Each row comes from the steps of one path. Every step used is in the known rows, and no mark comes twice. Write the path behind each row, first mark first.
Known rows:
H S: [ 0.03 -0.11  0.07  0.17  0.45  0.12 -0.37  0.18 -0.08  0.12 -0.10 -0.01
 -0.12 -0.03 -0.16  0.01 -0.10 -0.14 -0.32  0.06 -0.05 -0.06 -0.21 -0.42]
C Z R: [ 0.09  0.19  0.29  0.26  0.07  0.13  0.15 -0.04 -0.34  0.15  0.01 -0.11
  0.22  0.17  0.13  0.08  0.28  0.02  0.00 -0.18  0.01 -0.08 -0.32 -0.20]
S H F Z R: [ 0.01  0.06  0.01  0.17  0.16 -0.12  0.01 -0.31  0.16  0.08  0.14  0.11
  0.04 -0.01  0.26 -0.07 -0.11  0.04 -0.13 -0.17  0.09  0.10 -0.27  0.03]
D F Z R J C: [-0.16  0.23  0.19 -0.18 -0.05 -0.12  0.12 -0.12 -0.19 -0.33  0.18  0.01
  0.19  0.12  0.07  0.12  0.05  0.14  0.15  0.02  0.30  0.19  0.25  0.13]
S H F Z R J C: [-0.05  0.00 -0.04 -0.12  0.14 -0.36  0.11 -0.24  0.24 -0.04  0.08  0.12
 -0.05 -0.04  0.07 -0.02 -0.07  0.06 -0.03 -0.05  0.20  0.04  0.00  0.12]
Z C: [ 0.05 -0.07  0.25  0.15  0.16  0.36 -0.09  0.17  0.08  0.22 -0.22 -0.19
 -0.01 -0.08 -0.04 -0.06 -0.02  0.00 -0.15  0.41  0.21 -0.10 -0.21 -0.30]
D S H F Z C J R: [-0.07 -0.06 -0.08 -0.13  0.20  0.00 -0.20 -0.19 -0.40 -0.33  0.15 -0.20
  0.04 -0.11 -0.14  0.05 -0.10 -0.14 -0.13  0.32 -0.06  0.33  0.18  0.24]
R J C Z F H: [ 0.05  0.08 -0.23 -0.24 -0.43 -0.15  0.41  0.15  0.55  0.42 -0.20 -0.06
  0.00 -0.06  0.10 -0.11  0.23 -0.17  0.17  0.10  0.00 -0.20  0.22  0.17]
C Z R J F H: [-0.03  0.06 -0.12 -0.05 -0.07  0.02  0.14  0.02  0.19  0.10  0.23  0.24
  0.09  0.20  0.02 -0.09  0.20  0.22  0.25 -0.68 -0.18 -0.06  0.02  0.12]
S H F Z: [ 0.07  0.02 -0.10  0.07 -0.04 -0.14  0.05 -0.21  0.28  0.21 -0.02  0.05
 -0.06 -0.13  0.09 -0.05 -0.40 -0.18 -0.07 -0.04  0.06  0.03 -0.16  0.13]
R J C Z F: [ 0.06  0.18 -0.09 -0.15 -0.54 -0.10  0.37  0.13 -0.11  0.18 -0.27 -0.16
  0.04  0.01  0.03 -0.07  0.14 -0.14  0.14  0.40  0.10 -0.15  0.20  0.09]
D S H F Z C J: [-0.07 -0.25 -0.03 -0.01  0.10  0.19 -0.09 -0.03 -0.04 -0.13  0.06 -0.03
  0.09 -0.12 -0.34  0.04 -0.26 -0.26 -0.02  0.68  0.05  0.11  0.07  0.19]
C Z F D: [ 0.10  0.16  0.07  0.03 -0.71 -0.09  0.26  0.09 -0.28 -0.01 -0.27 -0.21
  0.04 -0.01  0.45  0.12  0.23  0.04  0.23  0.03 -0.05 -0.14 -0.13  0.06]
F H: [ 0.09 -0.11  0.04  0.12  0.27  0.17 -0.06  0.11  0.62  0.43 -0.05  0.05
 -0.09 -0.08 -0.02 -0.09 -0.01 -0.05 -0.07 -0.19 -0.05 -0.19 -0.14 -0.16]
Z F: [ 0.07  0.10 -0.09  0.17 -0.35  0.17  0.03  0.01 -0.04  0.16 -0.13 -0.09
 -0.02 -0.05  0.17 -0.23 -0.01  0.02 -0.07  0.37  0.11 -0.05 -0.02 -0.18]
D S H: [-0.09 -0.28  0.23  0.15  0.45  0.16 -0.22 -0.04  0.18  0.09  0.10  0.08
  0.04  0.09 -0.52  0.12 -0.05  0.02 -0.19  0.12 -0.19 -0.15  0.10  0.06]
R J C Z: [ 0.10  0.09  0.15 -0.09 -0.09 -0.12  0.33  0.16 -0.06  0.17 -0.24 -0.14
  0.04  0.02 -0.20  0.15  0.00 -0.17  0.11  0.06  0.08 -0.18  0.05 -0.02]
Z F H S: [-0.03 -0.14 -0.33  0.00  0.11  0.08 -0.31  0.21  0.53  0.36 -0.05  0.06
 -0.16 -0.09  0.12 -0.24  0.13 -0.11 -0.25  0.10 -0.12 -0.10 -0.04 -0.21]
S H F: [ 0.11 -0.08 -0.08  0.15  0.06 -0.02  0.00 -0.14  0.31  0.28 -0.09  0.07
 -0.16 -0.12 -0.12 -0.19 -0.31 -0.13 -0.25  0.16  0.04 -0.06 -0.13 -0.07]
C J F: [ 0.13 -0.03 -0.19  0.16 -0.18  0.22  0.01  0.01 -0.32 -0.24 -0.10  0.04
 -0.13 -0.10 -0.11 -0.05 -0.29 -0.13  0.08  0.10 -0.03  0.14  0.09 -0.17]
C Z R J F D S: [-0.14 -0.06  0.24 -0.08 -0.20 -0.08 -0.15  0.06 -0.64 -0.68  0.31  0.18
  0.16  0.38 -0.09  0.26  0.35  0.53  0.32 -0.44 -0.17  0.00  0.19  0.16]

Which path is each row?
[-0.01 -0.01  0.23  0.02  0.30 -0.03 -0.03  0.03 -0.06 -0.07 -0.02 -0.01
 -0.01  0.09 -0.08 -0.02  0.22  0.23 -0.07  0.10  0.16 -0.07 -0.02 -0.26] => Z R J C
[-0.08 -0.04  0.13 -0.01 -0.13 -0.11 -0.16 -0.01 -0.36 -0.60  0.17  0.18
 -0.07  0.18  0.21  0.03  0.17  0.67  0.24 -0.48 -0.05  0.01  0.00 -0.09] => Z R J F D
[ 0.01  0.03  0.24  0.07  0.10  0.23 -0.06  0.15  0.09  0.15 -0.17 -0.19
  0.10 -0.11  0.15  0.11 -0.12 -0.06  0.05  0.24  0.23 -0.03 -0.25 -0.09] => F Z C
[-0.22 -0.17  0.21 -0.11 -0.03 -0.19 -0.07 -0.09 -0.29 -0.57  0.34  0.27
  0.14  0.37 -0.24  0.28  0.32  0.48  0.29 -0.60 -0.35 -0.05  0.22  0.41] => C Z R J F D S H
[ 0.18  0.12  0.19  0.04 -0.05 -0.03  0.24  0.11  0.00  0.31 -0.38 -0.29
 -0.04 -0.07  0.04  0.19  0.05 -0.39 -0.08  0.13  0.21 -0.05 -0.03 -0.12] => J C Z
[-0.02  0.07 -0.12 -0.07 -0.19 -0.02 -0.03  0.00 -0.11 -0.23  0.13  0.18
 -0.01  0.04  0.01  0.02 -0.39  0.17  0.31 -0.32  0.00  0.06  0.13  0.13] => R J F Z
[-0.04 -0.06 -0.36 -0.29 -0.11 -0.21  0.08  0.31  0.48  0.37 -0.15 -0.02
 -0.11 -0.05 -0.03 -0.09  0.26 -0.26 -0.02  0.12 -0.09 -0.16  0.19  0.05] => R J C Z F H S
[-0.01  0.18  0.01  0.05 -0.21  0.05  0.16 -0.04 -0.43 -0.17  0.17  0.16
  0.16  0.27 -0.03 -0.07  0.10  0.26  0.22 -0.42 -0.08  0.00 -0.01 -0.01] => C Z R J F
[-0.01  0.03  0.01 -0.01 -0.01  0.20  0.04  0.02  0.48  0.28  0.06  0.06
  0.00 -0.02 -0.06 -0.11 -0.13 -0.07 -0.05 -0.10  0.07  0.01  0.14  0.05] => D F H
[ 0.04 -0.08 -0.14  0.04 -0.05  0.11  0.16 -0.08  0.12  0.04 -0.12 -0.08
  0.02 -0.27 -0.01 -0.04 -0.34 -0.32  0.02  0.48  0.10  0.07 -0.18  0.06] => S H F Z C J
[ 0.14  0.14  0.00  0.11  0.18  0.05  0.00 -0.12 -0.69 -0.20 -0.03 -0.25
 -0.01 -0.11 -0.02  0.05 -0.03 -0.04 -0.05 -0.07 -0.20  0.14 -0.05 -0.24] => C J R
[-0.17 -0.15  0.07 -0.14  0.30 -0.27 -0.17 -0.16  0.12 -0.21  0.26  0.17
  0.05  0.11 -0.24  0.05  0.04  0.13 -0.09  0.16  0.18  0.08  0.26  0.24] => D S H F Z R J C
[-0.06 -0.15  0.03  0.02  0.13 -0.04 -0.20 -0.13  0.16  0.04  0.17  0.11
  0.02  0.01 -0.23  0.04 -0.30 -0.11 -0.13  0.15  0.04  0.08  0.08  0.20] => D S H F Z
[-0.09 -0.08 -0.05 -0.06  0.29  0.11 -0.24  0.13  0.44  0.21  0.10  0.13
 -0.08  0.01 -0.16 -0.08 -0.09 -0.20 -0.26 -0.02 -0.06  0.04  0.10 -0.09] => D F H S
[ 0.01 -0.23 -0.07  0.06  0.57  0.09 -0.37  0.22  0.57  0.36 -0.03  0.09
 -0.17 -0.07 -0.11 -0.05  0.01 -0.16 -0.30 -0.19 -0.14 -0.13 -0.18 -0.31] => F H S
[ 0.13  0.21 -0.10 -0.07 -0.10  0.03 -0.03 -0.11 -0.60 -0.22 -0.05 -0.36
 -0.01 -0.25  0.31 -0.10 -0.15 -0.17 -0.05  0.31  0.18  0.33 -0.09 -0.10] => H F Z C J R
[ 0.05  0.02  0.04  0.05 -0.47 -0.02 -0.02  0.06 -0.11 -0.14 -0.22 -0.12
 -0.10 -0.07  0.42  0.00  0.17  0.26  0.09  0.18  0.06 -0.11 -0.09 -0.10] => Z F D
[ 0.02  0.12  0.27  0.13  0.04  0.09  0.25 -0.01 -0.44  0.03  0.13  0.05
  0.31  0.25 -0.12  0.03  0.22  0.21  0.19 -0.26 -0.12 -0.21 -0.22 -0.11] => C Z R J
[-0.11 -0.09  0.13 -0.04 -0.38 -0.14  0.10  0.01 -0.10 -0.13 -0.05 -0.06
  0.10  0.13 -0.01  0.24  0.30  0.08  0.15  0.06 -0.26 -0.14  0.14  0.38] => C Z F D S H
[ 0.03  0.10 -0.20 -0.08  0.06 -0.07  0.06 -0.26 -0.23 -0.11 -0.02 -0.23
 -0.05 -0.28  0.18 -0.04 -0.19 -0.22 -0.08  0.13 -0.05  0.27 -0.08  0.14] => S H F Z C J R
[-0.07  0.34  0.05 -0.15 -0.13  0.14  0.09 -0.14 -0.70 -0.38  0.06 -0.37
  0.18 -0.11  0.17  0.09 -0.11 -0.14  0.10  0.20  0.07  0.41  0.19  0.14] => D F Z C J R
[-0.07 -0.10 -0.14 -0.03  0.16  0.09 -0.13  0.00  0.35 -0.04  0.30  0.32
 -0.05  0.14  0.00 -0.24  0.12  0.43  0.11 -0.54 -0.09 -0.05  0.07 -0.05] => Z R J F H
[ 0.10  0.07 -0.22  0.08 -0.25  0.12  0.08 -0.04 -0.36 -0.33 -0.02  0.03
 -0.04 -0.13  0.09  0.11 -0.41 -0.15  0.25 -0.09  0.01  0.22  0.07  0.03] => C J F Z
[ 0.09 -0.14  0.05  0.02 -0.12 -0.21 -0.01 -0.11  0.22 -0.04 -0.16  0.06
 -0.24 -0.15  0.14  0.03 -0.17  0.07 -0.10 -0.05  0.00 -0.07 -0.21 -0.01] => S H F D
[ 0.03  0.00 -0.34 -0.15 -0.09 -0.12  0.00  0.28  0.57  0.51 -0.34 -0.16
 -0.20 -0.14  0.22 -0.03  0.32 -0.50 -0.23  0.19  0.04 -0.04  0.08 -0.04] => J C Z F H S
[-0.19 -0.16  0.09 -0.03  0.24 -0.11 -0.16 -0.21 -0.08 -0.24  0.46  0.28
  0.20  0.24 -0.31 -0.03 -0.07  0.32  0.01 -0.02 -0.03  0.00  0.06  0.22] => D S H F Z R J
[-0.08 -0.25 -0.36 -0.13  0.31  0.00 -0.39  0.24  0.49  0.01  0.14  0.35
 -0.24  0.03 -0.28 -0.17 -0.17  0.11 -0.06 -0.40 -0.24 -0.04  0.14 -0.06] => R J F H S
[ 0.12  0.18  0.28  0.11  0.11 -0.04  0.18  0.00 -0.14  0.16 -0.23 -0.24
  0.05  0.07  0.19  0.15  0.37 -0.17 -0.12  0.01  0.20 -0.03 -0.16 -0.21] => J C Z R
